Known rows, with every way that one mark hangs from another
[Q106 Q404 [Q992 Q59 Q537]]: [-0.69  2.20  2.18 -1.51  0.29  2.79 -0.57 -0.57  2.41 -1.07  3.41  4.36
  1.08  1.26 -0.42 -3.29  0.16 -1.33  2.42  2.15  4.86  0.47 -1.32  0.54
  1.15]
[Q992 [Q59 Q286] Q106 [Q537 Q404]]: [ 0.38  1.14 -0.89  1.84  0.37 -0.72  2.77  1.79  2.38 -0.70 -0.52  3.97
  1.69  1.84 -0.66 -2.81  3.21 -1.98  0.01 -0.71  3.42  0.54  2.88 -1.11
  2.69]
[Q992 Q106]: [-0.08  0.19 -0.06 -0.97 -0.49 -0.73  2.26 -0.35  0.74  2.39  0.47  2.66
  2.83  2.91 -1.82  0.35  2.44  0.23  1.05 -1.22 -0.24  0.29 -0.69  2.64
 -0.16]
[Q764 [Q286 [Q59 [Q106 Q404 Q992]]]]: [-0.94 -1.97  2.96  0.53  1.36  1.69  0.67 -2.26  1.16 -2.31  3.76 -0.79
 -1.27  4.64  1.04  2.27 -0.19  0.94  4.23 -0.01  0.40 -0.79 -2.12  1.79
  0.91]
[Q404 [Q537 [Q992 Q59 Q106]]]: [ 1.78  2.53  1.04  1.35 -0.40  0.50  1.77  1.35 -0.79  0.45 -0.98  3.02
 -0.77  1.04  0.28 -0.30  2.55  0.00  0.36  0.80  0.41 -0.28  0.99  0.27
 -1.73]
[Q404 [Q537 Q992]]: [ 0.19  0.77  1.11  0.35 -2.30  0.28  0.56 -0.45 -2.04 -0.42 -1.26  3.55
 -0.62  0.31 -0.08  0.86  0.68  1.31  0.58  0.17 -0.84  1.27  0.46  1.38
 -2.63]
[Q537 Q404 [Q992 Q59]]: [-0.16  1.39  3.47 -0.90 -2.42 -0.23  0.76 -2.29 -0.97 -2.94 -1.19  6.77
 -0.83 -0.21 -0.21 -1.43  2.87 -1.82  1.07  0.24  2.56  2.00  0.49 -0.64
 -0.37]
[Q59 [Q106 [Q404 Q537]] Q286 Q992]: [-0.57 -0.93  0.73  3.33 -0.55 -2.11 -1.91  0.62  1.71 -1.03 -1.12 -1.21
 -0.46  2.28  0.88  1.35 -1.69  1.31 -1.23  1.09 -2.67  1.40  4.75 -0.97
 -1.21]
[Q764 Q286]: [-1.31 -2.26  0.01 -0.50 -0.60 -0.39  1.47 -2.34 -0.20 -3.05  2.21  2.91
  0.70  2.80 -1.90  1.15  0.08  1.04  2.77 -1.32  2.98  2.05 -0.80  2.64
 -0.84]
[Q59 Q106]: [-0.90 -2.28  0.73  0.73 -0.73 -1.95  1.50 -1.75  1.41  1.48 -0.04  2.87
  1.57  2.60 -1.02  1.53  0.33  1.42  0.31 -1.29 -1.91  1.19 -1.06  1.48
 -1.71]
[Q286 [Q59 [Q992 Q106]]]: [ 0.09  0.59  1.78 -0.36 -0.87  0.42  0.53 -0.76 -1.20  2.88 -0.32  0.37
  1.08  2.89  0.17  1.26  4.16  0.38  1.74  0.49 -1.10  0.02  1.58  0.75
  0.06]
[Q764 [Q286 [Q59 Q106 [Q992 Q537]]]]: [-0.72 -1.66  1.52  2.85 -0.10  0.64 -0.40 -0.22 -0.95  0.00  1.28 -0.70
 -0.74  3.39  1.41  1.84  1.24  0.80  3.88  2.77  0.06  0.09  1.87 -1.26
  0.47]
[Q537 Q404]: [-1.08 -1.20  0.83 -1.50 -2.49 -1.14  1.38 -2.21  0.53 -1.16 -0.90  5.77
  2.15  0.67 -1.22 -0.98  1.55 -0.85  1.12 -1.10  1.14  1.81 -0.39  2.40
 -0.13]
[Q537 [Q992 Q59 Q106]]: [ 1.01  2.95  2.38 -0.19 -0.46 -0.23  1.86 -0.94 -0.48  0.50  0.01  3.42
 -0.36  2.54 -0.61 -0.33  3.54 -0.99  0.78 -0.18  1.24  0.94 -0.22 -0.41
 -0.80]
[Q59 Q106 Q286 Q992]: [-0.77 -1.38  0.47  2.20 -1.32 -2.39 -0.73 -2.08  0.96  0.42 -0.41  0.26
 -0.16  3.15 -0.20  2.01 -0.23  2.35 -0.67 -1.11 -1.99  2.88  3.49 -0.55
  0.39]
[Q764 [Q286 [Q59 Q106]]]: [-1.00 -4.34  0.75  2.07  0.84 -0.86  2.00 -1.91  0.35 -1.80  1.61  0.16
 -0.08  3.38  0.78  3.04  1.27  1.74  3.25 -0.97  0.07 -0.08 -0.60  1.18
 -1.26]
[Q286 [Q59 [Q992 Q106 Q537]]]: [ 0.51  1.86  1.21  0.30 -0.44  1.38  0.11  0.88 -0.85  3.93  0.10  0.79
  1.51  2.57  0.32 -0.48  4.00 -0.40  2.43  1.98 -0.27 -0.73  2.05 -0.59
  0.84]
[Q537 Q992]: [-0.33  0.77  2.01 -1.40 -2.44 -0.17  0.72 -2.53 -1.30 -0.57 -0.43  4.08
 -0.47  1.45 -1.47  0.54  0.88  0.98  1.00 -0.74 -0.21  2.03 -0.72  0.75
 -1.41]
[Q106 Q59]: [-0.27 -2.82 -0.94 -1.80 -1.16 -0.78  0.29 -3.63  0.37 -0.39  0.58  4.32
  1.41 -1.39  0.42 -1.02  1.15  2.76 -0.02 -0.09 -0.87  0.60 -1.84  1.96
 -2.22]
[Q764 [Q286 [Q59 [Q106 Q404] Q992]]]: [-1.07 -2.21  3.22  1.52 -0.27 -0.64 -1.55 -1.78  0.06 -2.37  1.89 -1.84
 -0.91  4.45  0.82  3.01  0.64 -0.01  3.37  2.03 -0.82  0.19  1.27 -0.57
 -0.65]
[Q59 [Q106 Q992] Q286]: [-0.59 -0.79 -0.25  1.34  0.38  0.00  1.35 -2.76  2.37  0.55  1.14  1.17
 -0.39  3.48 -0.04  1.39 -1.44  3.71  0.32 -2.97 -0.88  2.21  0.46  1.65
  2.05]

Rows
[ 0.66 -0.91  2.98  2.44 -0.38  0.15 -0.11  0.24 -0.43 -0.52 -1.02 -0.49
 -1.45  1.05  2.14  2.23  1.27  0.44  1.08  1.66 -3.34 -1.35  0.52 -1.03
 -3.09]  [Q286 [Q59 [Q106 [Q404 [Q537 Q992]]]]]
[ 1.04  2.75  2.65 -0.74 -2.53 -0.44  2.72 -0.66 -1.36  1.08 -2.41  4.63
 -0.22  2.50 -0.92 -0.37  3.15 -1.85  1.08 -0.77 -1.76  0.13 -0.15  0.63
  1.04]  [Q537 Q404 [Q992 Q106]]
[-0.19 -0.27  1.16 -3.20 -0.81  1.66 -0.87 -4.17  1.38 -0.67  1.96  3.63
  0.57 -0.44  0.57 -1.92 -0.74  2.20  0.91  0.55 -0.55 -0.38 -2.44  2.53
  0.41]  [Q106 Q59 Q404 Q992]
[ 0.80 -0.18  0.09  4.50  0.24 -1.60  1.06 -0.10  0.86 -2.48 -1.35  1.71
 -2.35  0.64  1.89  1.47 -0.03  2.20 -1.25 -1.00 -0.28  1.74  3.32 -1.94
 -1.63]  [Q404 [Q537 [Q992 [Q59 Q106 Q286]]]]
[-1.17 -1.28  1.61 -0.02 -1.13  0.72 -0.49 -2.63 -2.09 -2.58  1.74  0.08
 -0.36  2.78  0.79  2.20  1.95  1.63  3.66  0.38  2.64  1.74  1.72  1.23
 -0.16]  [Q764 [Q286 [Q59 Q992]]]
[-0.34 -0.49 -0.09  2.55  0.88 -0.23  0.15 -0.06  3.25 -0.94  1.10 -0.18
 -0.48  2.72  0.99  0.63 -2.83  2.35 -0.27 -1.07 -1.56  0.62  1.53  1.47
  0.82]  [Q59 [Q106 [Q404 Q537] Q992] Q286]
[ 1.11  3.10  3.05 -0.22 -1.77 -0.14  2.21 -0.71 -0.64 -0.50 -1.54  5.59
 -0.40  1.62 -0.39 -1.20  4.02 -2.57  1.11 -0.17  1.18  0.46  0.45 -0.66
  0.86]  [Q537 Q404 [Q992 Q59 Q106]]
[-1.03 -0.33  2.17  0.48 -1.46  1.30 -0.32 -0.09 -2.19 -2.83  0.55  2.62
 -0.29  1.65  0.95 -0.32  2.29 -0.94  4.44  2.46  2.82  0.80  2.43 -0.21
  2.06]  [Q764 [Q286 [Q59 [Q992 [Q537 Q404]]]]]
[-0.05 -0.14  1.49  0.58 -0.17  0.70  0.74 -0.92 -1.84  0.15  1.44 -0.55
 -0.27  4.61  0.27  2.44  2.99  0.53  3.68  0.56  0.93 -0.10  1.48  1.06
  1.09]  [Q764 [Q286 [Q59 [Q992 Q106]]]]
[ 0.33  0.69  1.06  1.35  0.21  1.93  0.79  1.01 -1.64  1.10  1.40 -0.61
 -0.09  4.04  0.30  0.75  3.03 -0.26  4.11  2.29  1.45 -0.52  1.70 -0.12
  1.74]  [Q764 [Q286 [Q59 [Q992 Q106 Q537]]]]
[-0.43 -0.55  1.15  1.05  0.88  2.75  1.36 -0.83  0.98  2.90  1.44  1.94
  0.24  2.10  1.61  0.42  1.08  1.86  3.24  0.69 -1.10 -0.57 -1.11  0.85
  1.55]  [Q286 [Q59 [Q106 [Q992 Q537]]]]
[ 1.49  0.05 -2.07  0.66 -0.02 -0.65  2.27  0.25  1.79  0.08 -1.31  3.70
  1.42 -0.31  0.92 -2.76  2.52  0.33 -1.10 -0.18 -1.06 -1.40  1.55 -0.56
  2.36]  [Q992 [Q106 [Q59 Q286]] [Q537 Q404]]
[ 0.14  0.36 -0.25  0.50  1.56 -1.93  0.95 -0.36  3.71 -2.18  1.67  0.78
  2.04  3.33 -1.25 -0.73  2.29 -1.12 -0.57 -1.71  3.29  0.97  2.04 -0.37
 -0.04]  [Q992 [Q59 Q286] [Q106 Q404]]
[ 0.32 -0.31  1.37  3.27 -0.22 -1.72  0.00  0.29  1.37 -2.10 -1.26 -0.27
 -1.61  1.78  0.51  1.93 -1.37  1.51 -1.39 -0.16 -3.21  0.48  2.41 -1.55
 -1.56]  [Q59 [Q106 [Q404 [Q537 Q992]]] Q286]
[ 0.27  0.83  1.48 -0.88  0.56 -1.10  1.18  0.09  2.62 -0.35  2.01  2.62
  2.42  2.84 -1.84 -1.35  3.00 -2.40  0.45  0.55  2.63 -0.37 -0.49  0.62
 -1.04]  [Q992 Q59 [Q106 Q404]]
[ 0.54  1.56 -0.51  1.20  1.54 -0.30  0.97  2.01  4.13 -0.67  2.09  1.38
  2.42  2.86 -1.46 -2.13  2.26 -1.95 -0.24  0.25  3.68  0.16  2.06 -2.12
  0.63]  [Q992 [Q59 Q286] [Q106 Q404] Q537]
[-0.91 -2.74  1.82  2.05 -0.42 -0.49 -0.14 -2.39 -1.36 -1.13  1.21 -0.63
 -1.13  3.66  1.27  3.31  1.26  1.46  3.49  0.48 -0.52  0.63  1.35  0.13
 -0.43]  [Q764 [Q286 [Q59 Q106 Q992]]]
[-0.68  1.70  0.18 -0.05  1.19  1.81 -0.71 -0.53  3.44 -2.96  3.42  2.51
  0.60  1.66 -0.39 -2.87 -0.52  0.30  0.96  0.01  5.51  1.48  0.98 -0.64
  2.12]  [Q106 Q404 [Q992 [Q59 Q286] Q537]]
[-0.72  1.62  1.51 -1.89 -2.09  2.46  0.90 -0.98  0.34  0.24  0.31  6.52
  0.88  0.95 -0.44 -2.80  0.57 -0.44  2.76  0.60  1.69  0.88 -1.31  2.48
  3.47]  [Q106 [Q992 [Q537 Q404]]]
[ 0.80 -0.16  1.74  3.18 -0.46 -0.88  1.04  0.10 -0.44 -0.80 -1.44  3.14
 -1.57  0.51  1.31  0.95  0.64  0.89 -0.02  1.07 -1.06  0.90  0.93 -0.82
 -2.65]  [Q404 [Q537 [Q992 [Q59 Q106]]]]
[ 0.28  0.11 -1.12 -0.63 -0.82  1.76  0.47 -2.53  1.09 -1.23 -0.06  5.09
  0.08 -1.36  1.96 -3.56 -0.30  2.45  0.29 -0.55  0.46  0.35  0.73  0.98
  4.14]  [Q106 [Q59 Q286] [Q992 [Q537 Q404]]]
[-0.85  1.78  1.89 -2.01 -0.72  2.84 -0.44 -0.84  1.78  0.54  2.72  3.47
  1.48  2.27 -1.32 -2.49 -0.81 -0.24  2.53  1.54  1.77  0.22 -1.87  1.90
  1.44]  [Q106 Q404 [Q992 Q537]]
[-0.12 -0.57  2.78  1.97 -1.96  0.00 -0.27  0.22 -0.88  1.74 -2.01  2.87
  0.36  1.03  1.73  0.09  2.76 -0.93  2.20  2.87 -1.98 -0.10  2.10 -1.80
  1.73]  [Q286 [Q59 Q106 [Q992 [Q537 Q404]]]]
[ 0.80 -1.14 -2.44 -0.05  0.56 -1.39  1.71 -2.10  2.03  0.56  0.17  1.26
  1.42  0.67  0.28 -0.34  2.06  3.07 -1.52 -2.24 -1.86 -0.42  0.70  1.09
  0.16]  [Q992 [Q106 [Q59 Q286]]]
[-0.63  1.05  1.34 -0.69  0.41  1.92 -0.51 -0.27  1.69 -2.18  2.11  3.41
  0.27  0.29  0.57 -1.83 -0.16  0.10  1.33  0.96  3.37  0.26  0.03  2.37
 -0.76]  [Q106 [Q404 Q537] [Q992 Q59]]
[ 0.30 -1.05  0.89 -0.72 -2.09 -0.35 -3.21 -1.32 -0.41 -1.18 -0.52  2.37
  0.18 -1.82  1.42 -1.57 -0.53  1.69 -0.63  3.48 -1.99 -0.09  2.05  0.97
 -2.10]  [Q106 [Q59 Q992] [Q404 Q537]]
[-0.83 -2.45 -0.94  2.85  1.12 -2.97  1.17 -1.88  3.14 -2.12  0.69  2.05
  0.53  2.05  0.01  0.86  0.71  1.86 -1.04 -2.30  1.19  2.08  1.82 -0.97
 -1.14]  [Q992 [Q59 Q106 Q286]]
[ 2.47  0.39 -1.38  1.98 -0.26 -0.19  1.55 -0.17 -0.12 -0.42 -2.20  1.02
 -1.36 -0.54  1.88  0.32  1.26  3.55 -2.12 -0.81 -3.76 -0.97  2.35  0.27
 -0.50]  [Q404 [Q537 [Q992 [Q106 [Q59 Q286]]]]]
[ 0.00  0.34  2.91  0.36  0.13  0.46 -0.38 -0.10 -0.68 -1.18  2.27 -1.94
  0.00  5.07  0.00  1.46  2.68 -1.40  3.77  1.52  0.81 -0.62  1.62  0.22
  0.48]  [Q764 [Q286 [Q59 [Q992 [Q106 Q404]]]]]
[-1.15  1.39  1.94 -0.70 -3.43  0.41 -1.06 -0.26 -1.33  0.26 -1.45  5.57
  1.16  0.87 -0.95 -2.44  1.65 -1.39  1.71  2.56  0.85  1.86  2.14 -0.11
  1.71]  [Q59 [Q992 [Q537 Q404]]]
[-1.01 -0.50 -1.83  1.37  0.86 -0.93  0.74 -0.35  2.61 -2.39  1.74  3.09
  1.42  0.70 -0.64 -1.95  1.79  0.80 -0.03 -1.07  4.96  2.32  2.48 -1.11
 -0.47]  [Q992 [Q59 Q286] Q537]
[-0.38  0.08 -0.50  1.89  0.54  1.12  1.34 -0.81  2.61  1.39  1.04  1.69
 -0.02  3.13  0.18 -0.13 -1.40  2.98  0.87 -0.93 -0.34  1.28  0.48  0.37
  2.81]  [Q59 [Q106 [Q992 Q537]] Q286]
[ 0.16  1.42 -0.04  0.80 -1.17 -1.04  0.27 -1.25  0.59  1.51 -0.19  0.00
  0.61  3.89 -1.24  0.68  1.39  1.70 -0.53 -1.76 -0.66  2.22  3.47  0.22
  1.30]  [Q59 Q286 [Q992 Q106]]
[-0.45 -3.88  0.91  3.40  1.12 -0.53  0.63  0.66  1.36 -3.23  1.58 -1.47
 -0.34  2.72  1.72  2.46  0.34  0.40  2.52  0.96 -0.98 -1.42  0.17  0.89
 -2.26]  [Q764 [Q286 [Q59 [Q106 [Q404 Q537]]]]]
[ 0.53  0.89 -0.10  2.35 -0.08 -0.59  0.36 -0.87 -0.03 -4.05 -0.42  2.55
 -1.65 -0.57  0.70  0.12  0.88  2.05 -0.76 -1.11  2.27  2.53  3.75 -0.90
 -1.95]  [Q404 [Q537 [Q992 [Q59 Q286]]]]
[-0.82  2.13  1.40 -1.18 -0.73  2.40  0.98 -0.86  0.68 -0.83  0.84  7.42
  0.77  0.18  0.27 -3.52  1.32 -1.28  2.55  0.92  4.53  1.39 -0.54  1.12
  3.07]  [Q106 [Q992 Q59 [Q537 Q404]]]
[ 2.23  1.02  0.01  0.17 -1.14  0.57  1.38 -0.30 -1.41  1.51 -2.21  2.70
 -0.94 -1.16  1.59 -0.54  1.72  2.22 -0.64  0.98 -4.19 -1.95 -0.31  0.82
 -1.86]  [Q404 [Q537 [Q992 [Q106 Q59]]]]
[-0.47  0.03  1.00  2.54 -0.51 -1.38 -1.93  0.43  2.41  0.50  0.49 -0.48
  0.63  3.53 -0.63 -0.06 -0.76  0.18 -0.29  1.42 -0.96  1.48  3.79 -2.72
  0.91]  [Q59 [Q106 Q404] Q286 [Q992 Q537]]
